Each row was made from one small tree. The marks that hang from a mark follow it in brackets, in alphabetical order. Every link used is in the known rows. Write each row's tree.
Known rows:
F{R{G}}: [-2.69 -0.30  3.84 -0.17 -0.34  0.53  1.28 -0.62  1.72 -0.19 -0.84 -0.46
 -0.46  0.64 -2.42  1.99  0.64  0.36 -0.17  0.07  0.04  1.27]
P{U}: [-0.82 -0.30 -0.81 -1.03  0.10 -0.60 -0.93  0.09  0.10 -0.32 -0.78  0.04
  0.26 -0.32 -0.26 -0.85  1.46  0.68 -0.08 -0.35 -0.08  0.39]
F{R{D G P}}: [-4.43 -0.34  2.97 -0.23 -1.77 -2.00  2.76 -1.24  3.48 -0.37 -4.47 -1.03
 -1.44  1.73 -3.83  0.74  0.03 -0.66 -0.93  0.34 -0.25  2.36]
A{R{D G P{U}}}: [-6.36  0.50  0.82 -0.11 -1.80 -1.54 -0.22 -0.45  2.80 -0.96 -3.68 -0.96
 -1.76  1.38 -3.72  0.65  2.22  0.96 -1.20 -0.06 -0.65  2.41]
D{R{G P{U{F}}}}: [-3.86 -0.06  1.69  1.63  0.23 -1.45 -1.47 -1.70  1.19 -1.83 -1.20 -0.70
 -0.20  1.27 -2.64  1.86  7.77  1.09 -2.45  0.58  0.28  2.79]
F{R{D P{U{G}}}}: [-2.48 -2.81  2.38 -4.38 -1.29 -2.95  3.89 -1.86  5.63  0.10 -7.94 -0.56
 -0.41  0.68 -3.07  0.78  2.29 -0.41  0.09  0.47 -0.92  2.27]
A{R{G{U{F}}}}: [-5.12  2.14  2.78 -0.15  0.56  1.07 -2.00  0.20  0.86 -3.25 -3.03 -0.23
 -1.18  0.47 -2.50  1.57  1.67  1.41 -1.24 -0.34 -0.52  2.18]
U{D{R} F G}: [-0.39 -3.02  1.76  0.45  0.64  0.87  2.21 -2.90  2.54  1.71 -3.51  0.08
  0.68 -0.06 -0.78  4.51  7.74 -1.42  1.03  0.84 -0.31  0.76]
A{R{G{U}}}: [-4.88  2.51  1.79 -1.55 -0.11  1.83 -0.57  0.71  0.55 -3.07 -0.75 -0.25
 -1.38  0.57 -2.66  0.73 -1.27  0.39 -0.86 -0.64 -0.52  1.78]
A{R}: [-1.26  0.69  1.45 -1.29 -0.19  0.86 -0.19 -0.43  0.75  0.39 -1.91 -0.01
 -0.58  0.51 -0.78  0.78  0.58  0.79  0.27 -0.33 -0.91  1.02]
P{R{D G} U{F}}: [-6.01 -1.62  1.10  3.45 -0.66 -0.72 -0.35  0.00 -0.35 -0.51 -0.55 -0.56
 -1.18  1.15 -2.30  1.72  6.66  1.73 -1.68  0.22  0.68  1.21]
U{D{R{P}} F G}: [-0.51 -2.64  0.74 -1.12  0.36 -0.74  2.79 -3.41  3.98  0.36 -5.00 -0.15
  0.73  0.41 -1.43  3.40  7.90 -1.91  0.12  1.09 -1.11  1.87]
F{R{D G P{U}}}: [-5.27 -0.52  2.23 -1.36 -1.68 -2.63  1.84 -1.13  3.63 -0.59 -4.98 -1.01
 -1.19  1.41 -4.09 -0.11  1.42  0.01 -1.06  0.05 -0.37  2.71]
G{U{D F{R}}}: [-1.91  0.72  1.59 -4.48  1.02 -0.48  1.88 -1.83  2.39 -1.02 -7.77  0.44
  0.12 -0.01 -1.35 -1.45  0.70 -1.65  0.69 -0.86 -1.89  2.72]
B{R{D G}}: [-3.38 -0.06  1.50  4.44 -1.52 -0.20 -0.45 -0.27 -0.97  0.87 -3.70 -1.07
 -1.94  2.14 -1.71  1.38  1.50 -0.60 -0.54  0.83  0.53  1.34]
D{R{P{U{G}}}}: [-0.83 -2.04  0.91 -2.91 -0.07 -0.97  2.18 -1.90  2.84 -0.89 -2.10 -0.38
  0.39  0.63 -1.82  1.98  5.84 -0.47 -0.91  0.72 -0.22  1.83]
B{U{F{R}}}: [-2.37  1.31  3.45 -2.70  1.46 -1.68 -0.17 -2.06  1.38  0.54 -5.68  0.08
 -0.97  0.78 -0.05  0.49  4.10  0.86 -0.45 -0.26 -2.26  2.93]
U{D F}: [-0.50 -0.71 -0.89  0.78  0.51 -0.39 -0.21 -1.40  1.14  0.78 -3.61  0.29
  0.56 -0.46  0.14  0.65  3.59 -0.67  0.94  0.01 -0.91  0.51]
R{D G P}: [-4.15 -0.03 -0.02  2.29 -1.69 -1.77  0.89 -0.09  2.02 -1.07 -1.22 -1.05
 -1.39  1.21 -2.80  0.73  0.27 -0.49 -1.33  0.63  0.34  0.99]
F{R{G P}}: [-2.87  0.09  2.92 -1.64 -0.68 -1.00  1.66 -1.23  3.18 -1.52 -2.52 -0.67
 -0.42  1.05 -3.14  0.96  1.08  0.00 -1.12  0.19 -0.63  2.42]

Which tree is each row?
[-4.07 -1.36  2.15 -0.45  0.24 -0.50  0.02 -1.99  3.04  0.14 -5.17 -0.07
  0.37 -0.19 -2.53  1.77  5.66  0.33  0.71 -0.29 -0.86  2.11] => P{U{D F{R{G}}}}
[-1.17 -0.17  1.28 -5.16 -0.16 -2.50  1.41 -1.58  3.08 -1.06 -5.22 -0.14
  0.19  0.65 -1.93 -1.79  1.45  0.13 -0.69 -0.47 -1.52  2.92] => F{R{P{U}}}
[-3.02  0.38  1.46  1.12 -0.50  0.05  0.83 -1.25  0.74 -1.23  1.76 -0.85
 -0.60  1.58 -2.57  1.93  3.51 -0.72 -1.93  0.60  0.36  1.98] => D{R{G P}}
[-5.54  1.45  2.46 -2.80 -1.27 -1.89  2.91 -0.54  3.13 -2.84 -5.24 -0.88
 -1.86  1.64 -4.27 -1.29 -2.72 -1.39 -1.59 -0.31 -0.61  3.26] => F{R{D G{U} P}}
[-1.02 -0.31 -0.21 -0.38  0.38 -1.27  1.39 -3.16  1.82  0.53 -4.14 -0.10
  0.39  1.08 -1.00  0.47  6.34 -1.87 -0.55  0.25 -1.34  2.54] => U{D{R{P}} F}
[-0.47 -3.05  2.22 -3.81  0.21 -1.87  3.66 -3.32  6.44 -0.02 -9.16  0.08
  0.92 -0.10 -1.96  2.59  5.51 -1.30  1.01  0.66 -2.10  2.35] => U{D F{R{P}} G}
[-1.05 -0.26  1.98  0.04  1.43 -1.02 -1.38 -1.90  0.45  0.04 -7.53 -0.14
 -0.92  1.04  0.95  2.98  7.65  0.38 -0.45  1.09 -1.91  2.45] => B{R U{F G}}
[-4.41  1.27 -1.56 -0.85  0.34 -1.14 -0.08 -0.81  2.46 -4.06 -4.01 -0.18
 -0.16  0.06 -2.42 -0.31  2.06 -1.49 -1.14 -0.16 -1.29  2.43] => R{G{U{D F}} P}
[-5.32  1.11  1.34  2.64 -0.34 -0.82 -0.77  0.64  0.56 -2.41 -2.99 -0.62
 -1.67  0.64 -2.45  0.55 -0.02  0.29 -1.39  0.17  0.80  1.07] => R{D G{U{F}}}
[-4.22 -0.70  3.93  1.27 -1.46 -0.42  2.23 -0.64  2.13  1.05 -2.86 -0.86
 -1.53  1.23 -3.19  1.84 -0.28 -0.15  0.01  0.22  0.47  1.23] => F{R{D G}}
[-2.53  1.13 -1.44 -0.84  1.34 -1.09 -0.77 -1.87  0.60  0.83 -4.03  0.34
 -0.47 -0.03  0.99  0.39  4.94 -0.87  0.45 -0.33 -2.52  1.77] => B{U{D F}}
[-5.32 -1.38  4.11  1.57 -0.74 -1.88 -0.25 -1.13  2.63  0.52 -5.73 -0.75
 -1.03  0.87 -3.28  1.70  3.97  1.71 -0.52  0.21  0.38  1.98] => P{U{F{R{D G}}}}
[-5.28 -0.64  0.21  2.88 -0.99 -3.21 -1.34 -0.54  2.48 -1.56 -3.96 -0.97
 -0.91  0.88 -2.90  0.76  4.53  1.23 -1.77  0.57  0.25  1.77] => R{D G P{U{F}}}
[-4.22 -0.93  0.04  0.61 -0.25  1.09  0.05  0.59 -1.03 -1.62  4.02 -0.20
 -0.34  0.55 -1.79  1.27  4.69  1.15 -1.35 -0.21  0.29  0.80] => P{R{G} U}
[-4.62 -0.31  0.80  3.47 -1.00 -3.25 -2.33 -1.24  0.89 -1.04 -7.98 -1.14
 -1.38  2.23 -2.48  0.37  6.13  0.67 -2.00  0.96 -0.36  3.30] => B{R{D G P{U{F}}}}
[-1.58  0.04 -1.71 -3.71  0.37 -1.51  1.74 -2.84  2.27 -0.16 -7.97 -0.12
 -0.67  1.16  0.12  1.16  5.79 -3.09  0.35  0.66 -3.63  3.25] => B{R{P} U{D G}}
[-3.58 -2.20  1.90 -1.50 -0.81 -2.76  0.50 -1.68  5.18 -0.39 -9.14 -0.46
 -0.67  0.58 -2.61  2.36  6.00  1.49 -0.43  0.68 -1.11  2.18] => A{R{D P{U{F G}}}}
[-2.70  0.38 -1.94 -4.63 -0.47 -1.03  0.70 -1.84  3.08 -0.29 -5.35  0.13
  0.13  0.34 -1.61 -1.23  3.04 -0.85  0.53 -0.83 -2.67  2.64] => A{R{P{U{D}}}}
[-1.99  1.08  0.25 -1.61  1.13  0.62  0.99 -1.92  0.00 -0.72 -3.47  0.27
 -0.14  0.56 -0.78 -0.51  3.12 -2.15 -0.18 -0.51 -0.88  2.26] => G{U{D{R} F}}
